What can hang from each mark:
z540: z147
z253: z147 z749 z900
z749: z253
z900: z147 z151 z253
z147: z180 z253 z540 z749 z900
z151: z147 z253 z749 z900

Known rows, with every way that one mark hangs from another:
z540[z147]: 13, 8, -14, -18, 8, -1, 18, 11, -7, -13, 7, 8, -24, 12, -2, -8, 24, 5, -10, 5, 1, -3
z147[z253[z749 z900[z151]] z540]: -2, 9, 19, 14, -14, 26, -25, -15, -45, -17, 12, -38, -51, 35, 3, -32, 4, -10, 34, -10, 62, 1
z147[z253[z749] z540 z900]: -2, -29, -5, -8, -19, 42, -19, -21, -10, -22, 3, -53, -31, 37, 16, -11, -11, -6, 14, 8, 25, 3
z900[z151]: -13, 15, 28, 5, -2, -8, -5, 5, -17, 1, 6, -6, -7, -13, -3, -11, -10, 3, 4, -11, 25, 17
z253[z749 z900[z151[z147[z180 z540]]]]: -17, -17, 38, -7, -7, 43, -41, 11, -63, -31, 20, -30, -60, 61, -4, -35, -42, 7, 17, -26, 57, -19
z147[z900]: -8, -14, 16, -11, -12, 29, -15, -18, 5, -6, 19, -8, 6, -7, 4, 12, -20, -7, 9, -8, -4, 7
z540[z147[z180 z253 z749]]: -7, -5, -49, -42, 2, 12, 9, -26, 19, 8, -25, -38, -42, 30, 0, -13, -55, 19, -9, -37, 10, 33
z151[z253]: 21, 3, 8, 14, -6, 29, -11, 14, -5, -8, -7, -5, -2, 4, -2, -11, -3, -1, 9, 3, -6, 27
z749[z253]: -3, 5, -3, 11, 3, 23, -17, 22, -2, -5, -11, -4, 8, 0, -16, -15, 10, -2, 2, -19, -6, 28
z253[z147[z180 z540] z749 z900[z151]]: -5, -14, 44, -17, 4, 53, -27, 19, -70, -40, 12, -42, -44, 63, 5, -29, -27, 4, 30, -24, 37, -38
z253[z900]: 4, 11, 13, 7, -5, 18, -16, -17, -12, -6, 23, 15, -8, 5, -5, 3, 5, -12, 26, -16, 6, -10
z540[z147[z180 z253]]: 7, 1, -47, -32, 24, 5, 16, 4, 9, 5, -15, -30, -29, 33, -13, -21, -45, 14, -27, -24, 2, 18
z253[z749 z900[z147[z180] z151]]: -21, 33, 48, -16, -8, 50, -40, 8, -42, -3, 17, -4, -36, 18, -19, -14, -52, 18, 33, -29, 61, -15
z151[z147[z253 z540 z900] z749]: -4, -46, -5, 5, -35, 54, -15, -36, -4, -47, 24, -34, -49, 61, -7, -21, -30, 11, 0, 2, 25, 31
z749[z253[z900[z147[z180] z151]]]: -24, 41, 29, -9, 0, 48, -43, 34, -30, 6, 16, 1, -15, 8, -57, -26, -44, 5, 15, -63, 52, 22
z900[z147[z540] z253]: 2, 14, -2, 0, -26, 13, 7, 52, -13, -12, 21, -8, -37, 31, -34, -25, 21, 1, -8, 2, 58, -9
z540[z147[z180 z253[z749] z900[z151]]]: -14, -3, 12, -35, 5, 51, -18, -12, -21, -14, -2, -54, -41, 21, 6, -22, -69, 20, 4, -28, 27, 33
z540[z147[z749[z253]]]: -2, 6, -20, -12, -11, 26, -6, 5, 0, -15, -14, -6, -29, 8, -4, -11, 26, 7, 8, -26, 5, 42
z900[z147[z180 z253[z749] z540] z151]: -19, 10, -3, -24, -4, 21, -14, 25, -30, 0, -13, -53, -54, 47, -22, -38, -52, 21, -8, -14, 80, 2
z253[z147 z749]: 11, -14, 23, 6, -4, 64, -3, 5, -36, -41, -19, -21, -18, 30, 31, -10, 4, 19, 32, 16, -1, -17
z151[z900]: -1, 0, 33, 4, -4, -6, -8, -14, -9, 5, 8, 26, -12, 4, -9, 4, -9, 6, 0, -2, -10, 1
z147[z180 z253 z749 z900[z151]]: -42, -12, 7, -30, -21, 33, -29, -49, 13, 19, -7, -58, -17, -3, 3, -4, -107, 10, 13, -61, 31, 58

Rows:
-11, -11, 18, 12, -7, 74, -52, -5, -18, -42, 19, 4, -30, 48, -31, -23, -51, 21, 18, -45, -1, 34 => z151[z147[z180] z749[z253[z900]]]
-17, -14, -4, 13, -29, 57, -27, -9, -5, -17, -24, -11, -21, 19, -2, -18, -11, 11, 20, -35, 17, 53 => z151[z147[z749[z253]]]
-23, -13, 26, 14, -48, 21, -11, 11, -30, -23, 7, -31, -64, 31, -3, -38, -11, 6, 12, -27, 73, 36 => z900[z151[z147[z540 z749]] z253]
4, -28, 39, -3, -17, 91, -17, -11, -33, -46, -2, -29, -8, 24, 35, 2, -16, 13, 42, 8, -5, -10 => z253[z147[z900] z749]
-13, -4, 22, -21, -10, 16, -33, 33, -11, -20, 22, 13, -46, 57, -64, -20, -28, 28, -22, -18, 15, 7 => z151[z749[z253] z900[z147[z180 z540]]]
-2, 7, 60, 31, -27, 52, -2, 19, -36, -53, 16, -11, -33, 20, 0, -30, -14, 29, 27, -7, 20, 37 => z900[z151[z749] z253[z147]]
28, -23, 10, -10, 5, 65, -21, 31, -43, -37, 12, -31, -26, 72, -14, -26, -26, -6, 15, -25, 0, -18 => z151[z253[z147[z180 z540] z900]]
-5, -21, -45, -26, 16, -11, 1, 10, 7, 8, -11, -51, -22, 46, -19, -24, -46, -2, -33, -21, 14, 0 => z147[z180 z253 z540]
-18, -37, 0, -12, -11, 89, -35, -29, -8, -19, -16, -54, -30, 44, 14, -18, -98, 23, 12, -24, 16, 28 => z151[z147[z180 z253[z749] z900]]
0, 3, 51, 7, -21, 49, -31, 0, -18, -11, 17, -17, -2, -15, -2, -9, -33, -4, 22, -17, 16, 50 => z147[z900[z151[z253]]]
-19, -15, 29, -16, -16, 2, -16, 4, -23, -11, 34, -28, -17, 7, -8, -7, -7, -14, -3, -11, 38, 2 => z147[z540 z900[z151]]
-9, -7, 26, -6, 12, 51, -32, 46, -56, -31, 12, -37, -24, 56, -30, -40, -21, -8, 10, -58, 27, -1 => z749[z253[z147[z180 z540] z900[z151]]]
0, -14, -16, -14, 5, 31, -28, -11, -20, -11, 0, -46, -43, 61, -3, -24, -38, -4, 13, -20, 28, -19 => z147[z180 z253[z749 z900] z540]
-21, -7, -15, -39, -24, 3, -9, -18, 6, 21, -9, -22, -59, 52, -34, -10, -64, 18, -11, -31, 46, 8 => z151[z900[z147[z180 z253 z540 z749]]]
2, 11, 23, 25, -13, 46, -40, -12, -9, -35, 26, 19, -12, 15, -22, -10, 11, 3, 33, -20, -8, 27 => z151[z749[z253[z900]]]
-23, -16, 20, 1, -8, 14, -14, 51, -36, -18, 15, -38, -50, 47, -25, -52, -51, 10, -23, -36, 57, 16 => z900[z151[z147[z180 z540]] z253]
-1, -29, -14, -1, -12, 42, -25, -25, -15, -36, 22, -26, -62, 82, -24, -35, -54, 13, -2, -27, 27, 10 => z151[z147[z180 z253[z900] z540] z749]
-5, 23, 43, -8, -16, 39, -29, 23, -15, -17, 12, -3, -33, 18, -37, -22, -69, 38, 3, -12, 34, 42 => z900[z147[z180] z151[z253 z749]]
4, -12, 29, -10, 7, 81, -27, -2, -43, -36, -2, -21, -21, 49, 16, -9, -43, 15, 42, -18, -5, -32 => z253[z147[z180] z749 z900]
-24, -15, 9, -7, -31, 56, -39, -24, 12, -7, -2, -20, 3, -11, 1, 9, -18, -4, 29, -40, 0, 48 => z147[z749[z253] z900]
12, -5, -9, 9, -11, 34, -20, -21, -28, -20, 6, -31, -44, 49, 7, -21, 13, -12, 30, 0, 35, -15 => z147[z253[z749 z900] z540]
8, 4, 39, 30, -19, 48, -21, 16, -36, -20, -3, -10, -26, 13, -6, -36, -26, 11, 13, -12, 34, 52 => z900[z151[z147 z253]]
7, -25, 2, -25, 12, 36, -10, 18, -39, -28, 19, -27, -26, 69, -13, -16, -23, -6, 6, -29, 6, -44 => z253[z147[z180 z540] z900]
-28, 10, -13, -30, -14, 42, -29, 18, 11, 10, -22, -14, -13, 14, -32, -8, -50, 20, 3, -48, 29, 31 => z900[z147[z180 z749[z253]]]
-33, -53, -7, -29, -25, 62, -47, 0, -5, -22, 0, -48, -30, 50, -13, -15, -59, 3, -3, -56, 19, 32 => z151[z147[z180 z540 z749[z253] z900]]
-30, -20, 50, -17, -16, 36, -38, 32, -32, -25, 25, -57, -39, 28, -1, -27, -57, 5, 7, -25, 44, 6 => z147[z180 z540 z900[z151 z253[z749]]]
